Each row was made from one small tree. The marks that hang from a mark follow it in brackets, in the order of their numbers. Every link used is in the known rows. Write each row's tree.
Known rows
z112{z701}: [-2.23  3.11 -0.96 -0.29  0.38  0.88 -0.74  1.06 -0.94  0.01  0.92 -2.61
  1.08  1.33  3.11  1.36 -0.77 -0.54 -0.62 -0.45 -0.11  2.12]
z915{z10{z154 z709} z58}: [-0.73  2.39 -0.72 -4.52 -0.36  0.81 -2.18  0.98 -1.53 -1.16  0.98 -4.16
 -2.74 -3.25  0.71  3.37 -2.09 -0.88  1.84  2.62  0.47  3.13]
z10{z154 z915}: [-2.72  2.36 -2.03 -0.24 -0.04  0.93 -1.07  2.14 -0.40  0.03  1.38 -3.35
  0.16  0.53  0.02  2.83 -1.92  0.08 -1.32  1.66  0.01  1.34]
z154{z10{z915} z701{z203}}: [-2.73  3.34  0.09  1.15  1.78  3.24  1.10  0.58 -2.65  0.87  1.37 -5.03
 -1.08  2.16  1.41  0.24 -2.23 -2.36 -0.01  2.03 -1.65  0.77]
z709{z10}: [-2.72  1.85 -1.50 -0.05  0.35  0.31  0.25  1.67 -0.04  1.12 -0.48 -3.02
 -0.04  0.63  1.25  1.30 -1.83 -0.26 -0.07  0.55 -0.02  0.59]
z10{z154{z701} z709 z915}: [-2.13  2.79 -1.12 -0.68  0.09  2.34 -1.20  2.27  0.33 -1.22  1.76 -7.00
 -0.36 -0.78 -0.44  3.36 -3.59 -0.11 -1.34  2.04 -0.73  1.31]
z10{z154{z701{z112}} z709 z915}: [-2.99  3.08 -0.77 -1.18  1.06  2.15 -1.39  2.53  1.11 -1.98  3.60 -7.34
 -0.45  0.68  0.32  2.90 -4.37 -0.82 -1.13  2.22  0.30  1.13]
z701{z112 z154 z203}: [-3.34  4.34  0.11 -1.64  2.14  0.45  1.87  0.83 -1.46 -0.85  3.52 -4.17
 -1.04  4.77  3.55  1.03 -3.49 -2.14  0.15  2.36 -0.66  0.07]
z112{z701{z154}}: [-2.60  3.88 -0.27 -1.47  1.17  1.16  0.14  0.76 -1.78  0.00  0.94 -3.28
  0.33  2.07  3.27  1.58 -1.92 -1.11  0.59  0.40 -0.57  0.77]
z112{z701{z154{z10{z915}} z203}}: [-2.51  3.92  0.73  0.10  3.06  2.32  1.07 -0.31 -4.48  0.87  1.87 -4.55
 -0.66  2.85  2.34  0.84 -3.24 -2.84  1.15  1.38  0.37  1.02]
z10{z154 z709 z915{z58}}: [-1.47  2.35 -0.40 -1.60  0.59  0.20 -2.35  2.70 -0.34 -1.24  1.87 -5.34
 -2.17 -2.22 -0.36  3.81 -2.88 -0.59 -0.30  2.81 -0.29  3.68]
z112{z701{z154 z203}}: [-2.51  4.38  0.10 -0.93  1.47  0.75  1.26 -0.26 -2.76 -0.29  2.16 -3.76
 -0.24  3.03  3.48  1.18 -2.83 -1.48 -0.15  0.88 -0.41  1.19]
z10{z154{z701} z709 z915{z58}}: [-2.23  3.08 -0.09 -1.43  0.65  1.72 -2.01  2.48 -0.01 -1.48  2.13 -6.40
 -2.40 -2.54 -0.15  3.45 -3.07 -0.82 -0.07  3.46 -1.36  3.08]
z154{z701}: [-2.88  3.25 -1.05 -0.21  0.11  2.27  0.28  1.49 -0.02  0.08  0.59 -3.81
  0.13  1.18  2.35  0.97 -0.94 -0.53 -0.48  1.21 -2.48  0.26]
z701{z112 z154{z10{z709}} z203}: [-1.50  3.73  1.39 -2.51  3.51  1.61  1.16  0.72 -2.38  0.02  2.47 -6.74
 -2.07  3.88  3.02  1.39 -5.06 -3.28  1.40  2.05  0.46 -0.01]
z112{z701{z154{z10{z709}} z203}}: [-0.67  3.81  1.24 -1.59  2.80  1.87  0.71 -0.36 -3.49  0.36  1.22 -6.25
 -1.34  2.15  2.91  1.49 -4.33 -2.69  1.21  0.67  0.55  1.23]
z10{z915}: [-2.72  2.94 -0.98  0.63  0.49  0.79 -0.32  2.14 -1.28  0.06  1.09 -3.48
  0.65  1.47  1.47  1.84 -0.59 -0.27 -0.96  1.21 -1.30  1.48]
z154{z10{z709} z701{z112 z203}}: [-1.72  3.32  0.87 -1.04  2.60  2.69  0.75  0.76 -1.08 -0.50  2.59 -7.12
 -1.75  2.74  2.64  0.63 -4.19 -2.93  0.26  1.68 -0.40  0.49]
z154{z10 z701{z112 z203}}: [-2.90  3.36  0.17 -0.49  2.52  2.91  1.26  0.47 -1.40  0.34  2.44 -4.50
 -1.47  3.67  3.15 -0.55 -2.80 -2.93  0.58  1.87 -0.71  0.19]
z58{z915{z10{z154{z701} z709}}}: [-1.27  2.18 -1.39 -3.11 -1.24  3.47 -1.26  0.26 -0.80 -1.45  0.85 -5.68
 -1.31 -1.48 -0.29  2.39 -2.61 -0.68  0.41  1.70 -0.43  0.87]

Write each row's tree
[-2.72  3.68  0.42 -1.81  3.34  1.66  1.86  0.20 -2.64  0.78  2.34 -4.23
 -1.60  4.93  3.38  0.35 -3.82 -3.40  1.64  2.29  0.10 -0.56]
z701{z112 z154{z10} z203}
[-3.66  2.02 -1.98  0.53  0.17  2.14 -0.58  1.77  0.43  0.49  0.82 -4.87
 -0.34 -0.75 -0.90  1.97 -3.47 -0.12 -0.51  1.92  0.28  0.46]
z709{z10{z154{z701} z915}}
[-1.27  2.97 -0.48 -4.32 -0.27  2.35 -1.69  0.86 -0.97 -1.42  1.26 -5.22
 -2.89 -3.53  0.66  2.87 -2.42 -1.23  1.87  3.08 -0.64  2.53]
z915{z10{z154{z701} z709} z58}
[-3.31  2.19 -0.37  0.32  1.17  0.12 -0.93  2.31 -0.87  0.50  0.83 -3.09
 -1.86 -1.46  0.50  1.60 -1.53 -1.02  0.82  2.29 -0.53  2.85]
z709{z10{z915{z58}}}
[-0.89  2.39 -0.64 -2.60 -0.75  2.01 -0.87  0.58 -2.02 -1.17  0.46 -4.69
 -0.89 -0.39  1.25  2.08 -0.99 -0.86  0.63  0.79 -0.37  1.62]
z58{z915{z10{z709}}}
[-3.29  3.24 -1.31  0.48  0.19  2.13  0.31  0.84 -0.83 -0.73  2.87 -4.92
 -0.66  1.31  0.18  1.64 -3.18 -0.53 -1.80  2.73 -1.08  1.39]
z10{z154{z701{z203}} z915}
[-1.03  2.68  0.24 -1.07  1.36  3.39 -0.12  1.43 -0.79  0.78 -0.59 -6.24
 -1.08  0.42  1.77  1.45 -2.44 -1.80  0.69  0.96 -1.36  0.33]
z154{z10{z709} z701}
[-1.62  2.82  0.38  0.10  1.66  3.51 -0.48  1.85 -1.56  0.38  0.26 -6.92
 -0.75  0.17  0.71  1.85 -2.60 -1.93  0.37  1.53 -1.38  0.76]
z154{z10{z709 z915} z701}
[-2.09  2.61  0.32 -0.37  2.09  1.74 -0.99  1.90 -2.49  1.38  0.52 -2.87
 -2.25 -0.29  1.24  1.26 -0.54 -2.48  1.75  2.42 -1.42  2.60]
z154{z10{z915{z58}}}
[-1.81  1.68 -2.36 -2.73 -1.28  2.10 -1.05  0.07 -1.66 -0.29  0.50 -2.11
 -0.82 -0.17  0.06  1.91 -0.95 -0.48  0.42  1.44  0.48  1.05]
z58{z915{z10{z154}}}
[-3.65  2.33 -1.03 -0.30  0.70  1.72 -1.16  2.15  0.32  0.44  1.25 -4.13
 -2.20 -2.69 -0.82  2.10 -3.11 -0.86  0.67  3.19 -0.53  2.27]
z709{z10{z154{z701} z915{z58}}}
[-3.26  3.92  0.77 -0.77  3.66  2.05  1.54  0.84 -3.28  0.48  3.09 -5.08
 -1.40  4.65  2.50  0.64 -3.74 -3.36  1.32  2.71  0.34  0.10]
z701{z112 z154{z10{z915}} z203}
[-0.69  1.88 -1.65 -3.32 -1.26  2.04 -1.58  0.40 -1.41 -1.16  0.58 -4.58
 -1.12 -1.14 -0.35  3.01 -2.32 -0.60  0.38  1.11  0.72  1.53]
z58{z915{z10{z154 z709}}}
[-1.57  2.98  1.24 -0.73  2.35  2.96 -1.18  2.19 -1.76  0.13  0.72 -6.36
 -2.77 -1.51  0.94  1.73 -2.13 -2.61  1.62  2.65 -2.09  2.57]
z154{z10{z709 z915{z58}} z701}
[-1.06  2.60  1.05 -0.91  2.35  1.38 -1.60  2.36 -2.18  0.44  0.55 -5.20
 -2.61 -1.30  0.87  2.23 -1.91 -2.34  1.50  2.08 -0.94  3.02]
z154{z10{z709 z915{z58}}}
[-3.59  4.03 -0.31 -0.32  1.39  1.73  1.16  0.76 -0.08 -1.14  3.65 -4.69
 -0.46  3.67  3.40  0.07 -2.73 -1.64 -0.91  1.98 -1.39  0.67]
z154{z701{z112 z203}}
[-2.51  3.22  0.03 -0.76  2.56  2.64  0.72  1.42 -3.11  1.83  0.05 -4.24
 -0.75  2.26  1.46  1.60 -2.17 -2.26  1.72  1.94 -1.02 -0.40]
z701{z154{z10{z915}}}
[-3.41  3.04 -0.07  0.16  2.53  3.79  0.07  1.79 -1.11  0.53  2.15 -4.91
 -0.48  2.58  2.15  0.27 -2.12 -2.70  0.95  1.84 -0.83  0.06]
z154{z10{z915} z701{z112}}
[-0.82  2.24 -1.70 -3.77 -0.94  1.40 -1.45  0.78 -1.31 -0.75  0.69 -4.81
 -0.74 -1.46  0.51  3.38 -2.40 -0.28  0.55  1.38  1.08  1.45]
z915{z10{z154 z709}}
[-1.60  2.31 -1.18 -0.81  0.15  0.73 -1.55  2.39 -0.20 -0.90  1.60 -5.97
 -0.26 -0.38 -0.48  3.78 -3.16  0.19 -1.45  1.46  0.35  2.00]
z10{z154 z709 z915}
[-3.89  2.59 -1.46 -0.58  1.04  1.36  0.69  0.78  1.07 -0.35  3.14 -4.94
 -1.26  1.77  0.82  0.78 -5.16 -1.18 -0.62  2.25  1.10  0.24]
z709{z10{z154{z701{z112 z203}}}}
[-3.69  2.58 -1.61  1.01  0.39  1.69  0.41  0.88 -0.36  0.06  2.09 -5.32
 -0.96  0.34 -0.89  1.53 -4.45 -0.48 -1.12  2.46  0.22  0.96]
z709{z10{z154{z701{z203}} z915}}
[-1.68  2.74 -1.35 -1.67 -0.28  1.97 -1.00  1.81  0.93 -0.86  0.97 -6.31
 -0.75 -0.53  0.47  2.94 -3.33 -0.03 -0.97  1.44 -0.76  0.88]
z10{z154{z701} z709}
[-4.01  3.46 -1.04 -0.07  1.11  1.86  0.06  1.15 -0.11 -1.55  4.66 -5.43
 -0.70  2.68  0.97  1.34 -4.01 -1.31 -1.51  2.88 -0.13  1.12]
z10{z154{z701{z112 z203}} z915}
[-2.33  3.06  0.66 -0.55  2.65  3.60 -0.46  2.22 -0.85 -0.48  2.13 -7.43
 -0.85  1.67  1.41  1.51 -3.39 -2.68  0.74  1.71 -0.45  0.70]
z154{z10{z709 z915} z701{z112}}
[-0.96  2.34  0.20 -0.14  1.62  1.95 -0.84  2.14 -1.95  0.65  0.03 -5.87
 -0.63  0.57  0.72  2.39 -2.26 -1.54  0.26  1.02 -0.27  1.50]
z154{z10{z709 z915}}
[-2.39  3.37 -0.53 -1.62  1.02  1.45 -0.15  1.00  0.89 -2.38  3.96 -7.14
 -1.35  1.71  1.42  2.09 -5.11 -1.24 -1.51  2.34  0.26  1.27]
z10{z154{z701{z112 z203}} z709}
